Each row was made from one path, in order. Every step used is in the known rows, and no mark comes twice. Write each row's path.
Known rows
zuke kerur fedap bomogub: [-12.1   3.1   0.8 -13.1  28.9   4.7  -0.1  14.8   4.5  14.5  -8.7  -6.7
 -18.3  20.0   1.0  -9.0  17.3  -4.9 -16.5 -21.4  11.9  -6.8   1.8  10.0
  13.3 -13.4   8.8   9.9]
zuke kerur: [ -4.6 -23.2  -7.9 -24.1  23.5   9.1 -11.4 -11.7  12.9  -5.6  -4.8   7.1
  -9.1 -23.9   3.0 -16.3   9.2 -15.8 -18.3  -2.2  11.2 -22.8 -28.4   7.9
  29.1  -9.7  24.1   5.4]
bomogub zuke kerur papezu: [-27.4 -18.0 -13.6 -12.6  29.6  26.5 -48.3 -14.3 -17.5   7.5 -23.2   0.4
  11.8 -36.9 -13.6 -17.1  19.0  -2.8 -22.1  -2.7  -1.1 -32.5 -29.3  -0.7
  24.9 -26.8   3.2 -27.5]
bomogub zuke kerur fedap: [-29.7 -11.1  -9.9 -14.2  33.4  34.1 -23.3  -3.1 -16.0  -6.2 -15.2  -4.4
 -31.7   2.3   0.2   1.8  19.2  17.6 -27.2   2.8   7.8 -35.6 -19.5   9.2
  13.7   2.2  40.5   4.1]
kerur papezu fedap dovo: [-17.0  15.8  11.4 -12.0  13.9 -14.3  -5.2  41.1  10.8  28.4 -16.1   5.8
  45.8  -8.1 -21.3  -2.8   9.5 -29.8  24.8  31.6  -1.9  -8.6 -25.0   8.5
 -17.0 -88.4 -10.8 -29.9]
bomogub zuke kerur: [-13.6 -26.8 -15.0 -25.8  27.7  21.5 -24.2 -16.0 -10.0  -8.0 -11.1   1.0
  -9.9 -26.6  -1.6  -6.6  14.0   2.0 -20.5  -5.2   9.1 -38.8 -35.9   8.4
  40.2   0.8  35.9  -8.7]
fedap dovo bomogub: [ -8.8  -3.0   6.5 -26.4  -6.5 -40.5  30.4  40.3  18.3 -15.2  10.5   6.4
   2.7   2.2  -4.6   5.7  11.9 -35.1  23.5  11.2   2.6   0.2  -4.0   4.8
  13.8 -63.0   1.2  -3.6]
dovo bomogub zuke kerur fedap tiduz: [-33.5   0.9 -11.2 -14.4   9.6  10.4  13.8  23.2 -16.0   2.2  -8.8  -2.9
 -41.0  26.4  -0.7  14.3  21.9  -0.1 -10.3 -14.1  11.7  -1.3  12.8   8.1
   6.0  16.2  -2.2   8.9]
dovo bomogub zuke kerur: [-17.5 -25.5 -14.5 -29.9   3.2  11.5  -8.3  -8.8 -10.3  -3.5  -7.1   8.6
 -17.8 -25.3  -6.7  15.0  17.2 -15.4   4.9  -7.6   3.8 -13.2 -15.5   6.9
  41.2  -1.6  14.5  -3.2]
zuke bomogub fedap: [ 26.7 -38.5 -19.0 -16.7  15.8 -12.8  -4.1  -3.6   5.9   9.7  -5.7   3.9
 -41.9  20.0  -2.9   8.3  17.4 -11.0  -5.1  20.1   0.5 -27.7 -22.2  18.2
   9.6 -28.3  62.8 -26.3]
kerur fedap tiduz: [-18.9   6.6   5.7  -6.4  11.9 -15.7  10.5  36.3   5.5  -9.6  -6.5  -8.8
 -24.6  45.3   7.7 -28.1  12.3  -6.8 -41.8  16.7   9.4   6.7   0.3   1.2
 -15.7 -27.8  13.3  -0.4]
fedap zuke kerur papezu: [-11.9 -16.5 -17.5 -14.0  41.9   5.4 -38.1 -23.3  -0.5   7.8 -20.6  -1.9
  -2.7 -23.1   4.2 -29.1  11.7 -28.9 -19.5  -9.7   1.3   0.7 -27.3   5.9
  30.6 -45.2  -2.0 -21.4]
fedap zuke: [  4.2 -12.4 -10.3 -23.7  22.7 -28.9 -10.5 -11.3   7.1 -21.1  -9.0  -2.4
 -16.9  -0.2  17.2 -29.6   7.6 -31.9 -24.0   9.4   3.0  11.5 -32.4   9.4
  37.0 -46.8  32.2 -12.8]
kerur papezu fedap: [-13.1   6.0   7.9 -11.3   0.0  -1.3 -28.1  23.1   8.5  30.6 -26.8  15.7
  22.4 -24.8 -16.8 -12.4  10.9 -36.6   0.4  37.0  -3.3  12.0 -30.4   3.9
  -9.3 -72.9 -11.1 -24.5]
dovo bomogub: [ -1.6  -9.1   3.3 -26.2 -16.7 -22.9   9.0  19.5  17.5 -13.3  -0.5  15.3
 -15.2  -8.9   0.2  -3.9  11.7 -38.8   0.9  20.3   0.9  23.8  -8.4  -1.2
  22.2 -47.6  -1.6  -0.7]
dovo bomogub zuke kerur papezu: [-30.4 -14.1 -12.6 -17.1   7.0  17.7 -33.1  -2.4 -14.5  10.6 -18.5   8.3
   3.0 -33.4 -14.1   6.9  24.4 -19.0   6.6  -4.5  -5.1  -4.7 -13.5  -3.1
  23.7 -31.3 -21.0 -20.9]
dovo fedap kerur papezu: [-17.3  -1.6   0.1 -21.1  14.1 -30.0   8.1  16.2   7.1 -13.7  -9.7  -6.3
 -25.7   6.8 -24.3 -10.7   8.8 -43.7   1.1  39.1  -5.5  47.9  -0.9   2.9
   1.5 -38.9 -12.2 -62.1]
dovo bomogub fedap kerur: [ -5.8 -13.6  -2.9 -23.6 -25.6 -44.8  13.7   9.1   9.4  -3.3   2.9  -3.8
 -27.2   0.9 -17.5  36.9   7.8 -49.5  21.2  25.8   5.0  20.0  -4.6  14.5
  35.6  -4.7  35.1 -40.2]
kerur papezu fedap tiduz: [-18.3  10.0   4.6  -5.6  -0.5 -15.0 -11.1  38.4   5.5  39.0 -24.1   8.1
  24.6   0.0 -17.2 -23.4  10.5 -35.6  -8.4  22.2   2.2  19.5 -17.2   0.9
 -15.5 -56.8 -25.4 -24.1]
bomogub fedap: [ -0.5 -26.5  -5.9 -13.8  -3.8 -16.6 -16.9   7.0  13.5   5.3  -7.3  -5.6
 -14.0   2.0  -6.7   3.2   9.2 -21.9 -16.4  39.3   5.7 -30.8 -21.0   6.6
  21.7 -29.6  59.5 -20.5]

Write each row's path
[-18.4  -8.3  -3.9 -13.7  27.5  25.8 -12.4   2.5   5.7  -2.0  -8.8   1.2
 -32.5   6.5   6.6  -6.8  13.7   0.1 -22.1   8.8  12.4 -16.6 -12.4  10.7
   2.8 -14.1  27.7  12.4]  zuke kerur fedap
[ -6.9 -15.0 -13.6 -25.9  28.5  -5.4 -11.2  -4.8 -11.6  11.3 -11.8  -7.1
   2.1  -9.5  -6.0  -4.5  19.2  -0.2 -13.0 -36.8  11.3 -33.1 -22.2   9.3
  56.2   2.9  22.8 -11.6]  fedap bomogub zuke kerur
[-30.3  -9.2 -13.5 -18.2   9.1  23.7  -5.3   9.9 -13.6  -6.2 -10.5   3.0
 -41.0   6.1  -1.6  24.7  23.2   1.7   1.2   2.8   4.5  -8.9  -1.0   8.1
  17.3  -2.7  14.7   9.0]  dovo bomogub zuke kerur fedap
[-17.4  -2.3  -9.4 -31.3   4.7   2.9  18.7  23.9  -5.5  27.7  -4.8  12.0
   8.8 -21.7 -16.8  48.8  13.5 -17.1  54.5  -5.4   8.4 -19.8 -18.6  21.6
  23.8 -20.6   7.2  -2.7]  papezu fedap dovo bomogub zuke kerur
[-29.5  14.7   3.3 -17.0  -6.7 -18.3   0.4  48.7  -9.8  29.6 -18.1   9.2
  35.8  -8.9 -32.0  30.8  17.6 -28.5  46.9  21.8  -9.6   1.2 -11.9   6.6
  -4.3 -80.2 -22.9 -32.8]  kerur papezu fedap dovo bomogub zuke
[-17.1  -5.1  -1.2 -14.1  15.6  26.8 -33.3   3.9   5.9  43.3 -24.8  16.5
  20.2 -40.3 -20.7  -5.9  11.6 -29.1  10.1  11.4   3.5  -3.8 -31.7   8.0
   3.0 -44.0 -15.7 -13.8]  zuke kerur papezu fedap
[ 10.0 -27.1 -18.9 -16.0  14.8 -31.6 -17.4 -10.7   5.8   2.0 -11.4 -14.0
 -23.8   8.1   4.0   1.5   5.7 -29.8 -18.8  26.3   6.1 -15.8 -25.7  13.4
  40.6 -35.6  62.4 -21.5]  bomogub fedap zuke
[ 21.6 -33.0 -21.5 -12.4  12.0 -26.2  11.9   8.1   5.2  13.9  -4.7  -4.2
 -34.7  41.0   2.1  -1.1  18.2 -10.9 -16.8   5.1   8.0 -19.4 -13.2  16.9
   3.5 -14.8  42.6 -25.8]  zuke bomogub fedap tiduz
[ -5.0   7.1   7.2 -31.5  -0.7 -28.9   5.8   7.8  10.2   4.2 -10.2   8.0
  -1.1 -16.9 -15.3   1.3   2.7 -39.2  19.5  22.6   7.2  32.0 -32.8  18.6
  22.4 -14.8  23.5 -29.9]  papezu fedap kerur
[ 19.6  -7.8 -19.7 -17.2  35.4 -10.5 -19.6  -8.0  -5.5  26.1 -27.8  11.2
 -12.9  -0.8   3.5 -10.6  17.1 -34.5  12.8   5.0  -7.8  32.2 -39.6  19.6
   1.7 -76.9  -6.3 -29.1]  kerur papezu fedap zuke bomogub
[ 23.6 -28.4 -12.9 -17.3  24.5 -26.0  16.4  14.1   9.0   7.1   3.3  -5.7
 -20.3  31.5  -5.0  16.3  15.6  -5.4  11.5  13.5   4.7 -49.5 -18.8  28.2
   4.4 -48.7  60.9 -26.7]  zuke bomogub fedap dovo
[-12.8  10.5   1.8 -13.4   8.4 -17.5 -25.6  28.6 -16.8  45.4 -33.5   1.7
  39.2  -9.7 -28.3   1.5  18.9 -19.8   4.5   2.2  -3.9   3.1 -22.9   1.1
  16.1 -64.1 -19.8 -34.9]  kerur papezu fedap bomogub zuke
[-16.2  -9.4   0.2  -7.9  -1.1 -28.5 -33.2   3.0   2.0  10.6 -13.8 -14.3
   5.6  -1.1 -26.2   2.7   9.4 -35.2  -2.6  33.1  -1.6  -1.1 -15.4   8.3
  15.6 -26.1  27.9 -64.6]  bomogub fedap kerur papezu
[-19.6  11.1  11.6 -12.2  24.7 -15.1  14.9  43.2  10.5 -19.5   1.1  -7.7
  -9.7  36.5   5.4 -10.3  11.1  -3.7  -9.9  27.4   4.7 -17.2  -4.9   9.6
 -16.9 -61.8  32.5   1.0]  kerur fedap dovo
[ 31.2 -16.5 -21.3 -29.5  33.9 -17.1   7.1 -14.1   1.3  10.5 -16.3  13.4
 -33.3   4.0   8.1  -2.6  13.4 -29.4  14.0   0.1   2.5  27.3 -44.4  30.4
  17.9 -47.4  23.2 -15.3]  papezu fedap zuke bomogub
[  0.0 -26.4  -3.4 -17.5 -26.0 -25.2  -0.7  18.5  15.4   9.8  -1.7   4.5
 -23.4  -0.1 -10.3  28.9  12.4 -40.7   8.7  35.9   2.1  -1.1  -4.8   4.1
  22.6 -39.7  31.4 -19.2]  dovo bomogub fedap
[ -2.2 -14.3  -0.5 -13.8  11.2 -31.4   5.5  26.3  16.5   4.2   2.9 -13.4
   6.2  15.3  -9.0  13.0   6.1 -16.6   0.0  32.4   8.3 -53.5 -14.0  13.2
  11.8 -44.8  61.3 -21.9]  bomogub fedap dovo
[-23.8   6.9   1.8 -18.1  16.8   2.0  30.0  35.8   9.3  -2.7   7.2   1.4
 -22.0  19.4  -1.6  23.2  16.8 -12.0  22.2  -0.7   9.6 -11.4  12.1  16.1
  -5.1 -29.6   3.7  18.1]  zuke kerur fedap dovo bomogub
[-28.8  14.3   2.7 -17.3   4.4 -16.1  21.3  46.0  -9.6 -20.1  -1.2  -6.1
 -18.3  29.2  -4.5  24.4  21.6  -0.4  13.3  17.9  -2.3  -9.0   6.6   7.8
  -4.0 -49.6  12.0  -4.6]  kerur fedap dovo bomogub zuke
[ -7.0   4.1  -6.0 -14.5  28.1 -15.6  -4.3   8.0   1.9 -23.2 -12.7  -8.7
 -41.3  27.8  16.4 -20.7  10.8 -15.5 -32.4  17.7   4.0  13.7 -14.2  10.6
   8.6 -50.4  31.3  -4.7]  kerur fedap zuke
[  7.8  -7.4  -1.1 -27.4  12.2 -42.2  45.3  33.7  16.1  -3.6  -5.2  -4.9
 -24.9  25.6  -6.4  -7.8  12.4 -35.6  -9.5  13.6   3.9  20.8   4.7   2.3
  18.3 -47.5  -2.1 -23.7]  dovo fedap bomogub
[-34.5  -1.3  -7.2 -15.2  44.4  19.8  -0.8  18.1 -14.3  -7.8  -4.4 -12.7
 -16.3  15.6  -2.2  11.0  17.2  23.6  -6.6  -4.6   8.8 -54.6 -12.8  16.9
   2.9 -13.9  41.4   0.0]  bomogub zuke kerur fedap dovo
[-18.4  -5.9 -11.1 -13.4  29.7   3.6 -37.6  -0.9 -17.1  24.3 -26.2  -8.8
  23.6 -19.4 -16.1 -16.8  22.7  -5.8 -16.9 -34.7   1.3 -24.0 -16.1   0.5
  35.6 -26.2 -12.9 -32.6]  fedap bomogub zuke kerur papezu
[ -9.2 -27.1 -24.5  -4.3  32.0   4.7 -51.4 -25.5  -1.9  27.8 -22.1 -14.1
 -11.6 -11.7  -8.0   1.1  11.0 -31.8 -15.2   6.4   2.9 -25.7 -21.9  11.2
  34.1 -31.9  26.1 -31.8]  bomogub fedap zuke kerur papezu
